(in the rows, 128 means zero)
Known rows, with every way that one mark hangs from another
tuza[kufar[lovik]]: [131 155 117 110 151 126 108 135 104 108 127 101 147 167 118 150 128 155
  80 119 109 125 145  99 122 133 171 128  86 139]
razu[dapa[kufar[lovik[rapa[rodi]] rased]]]: [143 165 114 112 153 113 133 144 111  85 145  83 143 159 139 144 131 163
  65 126 116 126 131  93 174 153 172 101  83 126]
rodi[rapa[dapa]]: [175 153 114 105 152 119 102 130 127 106 111  93 158 157 130 134 121 134
  74 113  98 109 131 121 161 146 156 134  82 106]
rased[kufar[dapa lovik] rapa[tuza] razu]: [141 166 109  92 130 123  88 124 111  51 150  96 152 130 125 143 135 185
  68 151 103 103 188 115 131 141 184 132  90 119]
rased[rapa[rodi tuza]]: [177 154 108  98 164 117 100 116 118  65 132  99 172 157 126 126 111 138
  59 117 108 107 154 111 139 151 174 137  83 117]
rapa[dapa lovik rased[kufar]]: [164 164 123  91 155 117 123 131 117  86 124 100 158 175 155 109 135 169
  61 108  95 111 100 116 152 154 185 186  70  68]
lovik[kufar[dapa] rapa[rased[razu] tuza]]: [159 174 108 126 146 104 151 142 109  92 187  97 163 141 135 136 134 153
  61 124 104 101 199 119 182 161 168 152  81 113]
lovik[kufar[rased tuza] rapa[dapa rodi]]: [153 173 113 107 157 101 146 141 115  80 194  93 153 169 126 134 124 151
  61 115 104 117 120  98 177 153 179  76  81 124]
dapa[rapa[tuza[kufar]]]: [147 161 104 112 152 122  93 131 111 113 131  96 156 159 134 138 130 161
  73 113 110 113 152 104 119 144 158 142  84 116]
lovik[kufar]: [143 149 122 109 159 122 125 135 118 118 140  95 156 164 115 154 131 134
  78 111 105 125 146 112 194 148 160 141  87 105]
rodi[kufar rapa[dapa lovik tuza]]: [188 152 110 102 151 125 116 128 122  89 112 100 153 153 144 109 129 150
  55 102  59 106 149 116 131 150 167 166  75  79]
tuza[rapa[dapa rodi[kufar[lovik rased[razu]]]]]: [151 155 111 110 146 116 140 137  99  52 130  94 154 132 136 126 116 161
  69 132  91 110 135 113 131 140 193 103  76 139]
razu[dapa[kufar[lovik]]]: [133 154 117 110 150 122 117 140 117 115 123  86 137 155 136 142 139 157
  76 122 114 120 118 100 182 148 162 135  90 113]
rased[kufar[lovik tuza] rapa[dapa rodi]]: [149 169 115  81 149 124  83 121 116  38 152  91 148 168 133 123 122 180
  67 132 102  97 110  94 131 136 193 102  84 120]
kufar[dapa[rapa[rased]]]: [139 168 112 118 149 108 105 136 118 111 133  89 158 154 133 139 133 150
  74 114 109  95 180 116 154 149 162 138  77 129]
dapa[kufar[rased]]: [142 153 122 106 155 108 143 135 118 119 131  92 152 161 128 154 143 151
  78 121 111 136 146 112 178 145 170 118  83 112]
lovik[kufar[dapa rased[rapa razu]]]: [133 159 118 111 137 106  95 134 114  82 158  94 162 130 110 161 140 159
  77 132 112 124 187 120 188 150 174 104  87 125]
rodi[rapa[dapa[kufar[tuza]]]]: [172 158 113 106 151 114 115 132 126 106 128  89 147 162 135 131 137 157
  77 118  99 104 124 111 177 142 160 119  86 100]
tuza[rapa]: [148 150 113 112 156 124 158 134 114 118 116 102 166 152 118 150 119 133
  82 115 109 114 137 111 158 141 153 124  84 114]
lovik[kufar[dapa[rapa] rased[razu] tuza]]: [118 172 114 116 135  99 102 146 115  99 175  94 141 140 112 159 149 171
  75 136 112 112 173 113 178 147 173  77  90 137]
kufar[dapa lovik[rapa[tuza]] rased]: [134 177 104 111 142 104 150 140 114 103 179 102 150 150 121 147 127 144
  54 120  91 120 197 100 139 145 174  82  84 156]
dapa[kufar rapa]: [137 155 114 113 160 124 110 132 122 113 117  73 158 159 138 146 140 161
  83 121 111 114 147 109 183 141 158 139  83  95]
tuza[kufar[lovik rased[rapa[rodi]]]]: [145 160 116 105 149 118  76 128  99  65 136 100 158 162 122 148 120 170
  72 122 112 129 154  94 113 138 189  95  81 152]
rapa[dapa rased]: [158 160 119 106 156 105 122 132 119 111 131 100 160 161 148 117 126 135
  69 107 107 108 108 124 156 153 171 162  77 117]
tuza[kufar[rased[razu[dapa]]] rapa[lovik]]: [144 157 112 117 137 118 128 146  96  92 116 109 154 141 126 147 135 184
  76 126 123 132 114 104 127 150 169 121  81 104]
rased[rapa[rodi]]: [163 149 117 100 164 120  96 118 119  67 117  92 171 158 118 139 112 135
  70 119 113 110 147 113 149 147 172 128  81 119]
kufar[dapa lovik[rapa[rodi]] rased[razu] tuza]: [127 181 112 112 140  94 146 146 110  59 184  99 137 146 109 150 125 161
  57 150 109 107 180 106 130 142 196  45  86 174]
rodi[kufar rapa[dapa rased tuza]]: [195 159 111 110 146 113 113 132 116  99 125 106 155 149 160 108 128 148
  62 106  68  94 160 123 125 155 164 169  75 109]

Rows
[130 156 121 100 133 103 110 132 119  81 145 106 146 128 127 139 140 158
  76 135  92 114 131 124 111 142 179  93  90 136] => rodi[kufar[rased[rapa[dapa] razu] tuza]]
[138 169 111 121 138 111 154 141 107  82 161  99 147 132 138 132 132 155
  61 131  77  97 212 118 119 146 179 141  80 143] => rodi[kufar[dapa lovik[rapa[rased[razu] tuza]]]]
[146 176 115 104 148 118  79 144 111  73 139  92 135 167 151 129 129 184
  65 130 115  89 112  94 136 155 173 121  81 127] => razu[dapa[rapa[rased[kufar[lovik tuza]] rodi]]]
[190 166 117 110 155 110 112 134 123  93 124  95 155 170 155 107 139 169
  62 108  90  97 117 111 179 150 174 153  74  76] => rodi[rapa[dapa[kufar[tuza]] lovik rased]]
[174 170 108 116 156 106 173 134 107  75 163  98 158 160 142 119 120 146
  53 111  84  93 203 110 119 159 177 149  70 130] => lovik[rapa[rased rodi[kufar[dapa]] tuza]]
[190 171 112  92 159 110 140 129 107  54 146 104 153 182 145 105 127 179
  42 112  94  99 171 105 136 162 200 181  65  88] => rapa[lovik rased[kufar[dapa]] rodi tuza]
[166 164 108 114 153 115  95 138 110  86 126  94 146 151 160 115 125 158
  58 112 102  93 139 108 124 166 164 160  77 120] => razu[dapa[rapa[rased rodi[kufar] tuza]]]
[144 167 119 118 151 113  92 141 107  55 133  91 145 144 146 126 125 169
  65 141  96  84 157 118 117 143 191 124  78 146] => dapa[rapa[rased[razu] rodi[kufar[lovik tuza]]]]
[146 159 117 108 150 109  89 143 115  68 115  91 150 140 132 138 128 165
  59 135 124 124 118 120 148 160 180 117  80 111] => kufar[rased[razu[dapa[rapa[lovik rodi]]]]]
[137 161 113 106 139 112  96 130 108  90 137 102 159 158 112 147 138 174
  74 110 108 130 174  99 122 144 177 113  78 120] => tuza[kufar[dapa rased[rapa[lovik]]]]
[173 158 123 115 145 112 122 140 118 109 123 111 145 159 137 139 134 146
  74 117  75  91 167 118 121 146 161 129  81 126] => rodi[kufar[tuza] rapa[rased]]
[178 164 120 108 137 113 105 137 114  80 119  97 152 148 133 147 135 172
  77 141 104  97 188 132 148 151 168 152  78 108] => rodi[rapa[rased[kufar[dapa] razu]]]
[199 166 110  99 170 106 125 125 112  61 137 103 164 174 159  78 116 150
  35  97  95 100 110 113 146 164 198 185  65  91] => rapa[dapa lovik rased rodi tuza]
[122 165 121  94 133 121 110 146 114  84 141 102 122 146 125 152 141 179
  74 157 118 110 105 111 132 146 174 112  98 123] => rased[kufar[lovik tuza] razu[dapa]]
[149 156 113 112 149 121 143 139  99 105 121 111 164 163 121 146 130 171
  76 107 107 134 133  95 127 141 169 116  75 104] => tuza[kufar[rased] rapa[lovik]]
[169 153 110 102 150 118 108 121 110  29 128  93 162 133 125 116 125 166
  52 130  88 101 189 121 122 152 194 156  77 100] => rased[rapa[lovik rodi[kufar[dapa]] tuza] razu]
[131 160 119 106 155 116 138 136 118 111 146  93 138 166 126 144 141 158
  75 127 103 113 132  97 171 132 176 107  92 126] => dapa[kufar[lovik tuza]]
[176 163 121  91 160 111 122 129 110  62 135  93 155 178 153 111 121 166
  65 118 109 103 112 116 143 155 191 165  69 105] => rapa[dapa rased[kufar] rodi]
[137 154 119 105 136 108  82 135 119  88 123 102 158 124 125 156 133 150
  75 139 127 128 124 126 146 157 164 107  92 127] => kufar[rased[rapa razu[dapa]]]
[163 160 121 103 161 110 122 131 120  98 121 101 164 167 150 104 128 144
  56  99  97 109  99 120 161 156 180 179  71  86] => rapa[dapa lovik rased]
[156 172 107 106 151 104 130 136 109  52 168  96 156 140 139 124 113 154
  48 139 104 119 140 115 135 150 196  96  81 145] => kufar[lovik[rapa[dapa rodi tuza]] rased[razu]]
[160 154 110 107 146 124  75 130 116  69 133  98 163 128 133 128 136 162
  58 126 110 115 124 116 179 164 166 165  91  73] => rased[rapa[lovik[kufar] tuza] razu[dapa]]
[134 165 118 104 145 103 140 140 109  72 158 102 129 160 113 139 128 156
  61 126  84 108 183  98 114 140 197  74  80 170] => rapa[rodi[kufar[dapa lovik rased tuza]]]
[169 171 107 111 157 106 153 132 118 106 161 103 168 158 155 111 121 134
  56 105 100 103 130 117 144 158 162 157  77 110] => lovik[rapa[dapa rased tuza]]
[206 165 109 106 157 113 102 129 121  91 120 107 166 162 157  99 123 148
  47 100  83  99 131 120 154 159 171 177  71  82] => rodi[rapa[dapa lovik rased tuza]]
[160 153 116 107 155 120  87 125 111  31 134  83 169 142 112 133 125 164
  61 131 109 108 171 118 186 153 192 144  78  91] => rased[rapa[lovik[kufar[dapa]] rodi] razu]
[148 158 115  97 151 119  92 122 116  50 141  92 152 152 132 117 118 154
  66 119  87  96 128 102 122 138 188 107  83 136] => rased[rapa[dapa rodi[kufar[lovik tuza]]]]
[136 158 120  95 143 110 114 130 123  88 141 107 151 150 130 127 140 156
  66 111  77 116 124 108 118 143 180 102  83 113] => rodi[kufar[rased[rapa[dapa lovik]] tuza]]
[163 172 114 123 161 107 151 140 107  77 176  85 165 169 129 136 122 148
  63 111 104 101 193 105 191 160 174 137  71 120] => lovik[kufar[dapa] rapa[rased rodi]]
[129 159 113 115 158 128  96 135 118 102 122  72 153 157 140 145 137 167
  79 125 103 112 151 101 183 132 167 127  85 110] => dapa[kufar[lovik] rapa]
[130 167 111 108 148 107 106 138 122 104 132  90 155 155 119 145 138 157
  64 113  99 121 175 109 153 148 172 105  76 116] => kufar[dapa[rapa[lovik]] rased]
[168 158 128 109 159 107 139 138 107  50 126 105 147 157 137 113 128 161
  53 130  91  96 140 124 120 154 202 158  72 110] => rapa[lovik rased[razu] rodi[kufar[tuza]]]
[180 158 106  95 165 109 129 123 116  76 142  97 155 164 138 104 113 136
  52 110 105 109 118 113 141 155 184 146  77 117] => rapa[dapa rodi tuza]
[173 162 107 107 169 115 162 129 116  83 151  95 164 167 126 131 109 130
  54 116 104 111 158 108 139 154 167 131  79 117] => lovik[rapa[rodi tuza]]
[160 161 104 108 158 118  90 135 116  92 125  89 148 154 141 126 120 148
  60 116 119 103 123 105 143 162 158 137  83 116] => razu[dapa[rapa[rodi tuza]]]
[132 176 115 112 143 102 128 150 111  66 168 102 134 144 122 149 123 158
  57 150 119 114 121 104 130 152 183  56  91 161] => kufar[lovik[rapa[rodi]] rased[razu[dapa]] tuza]
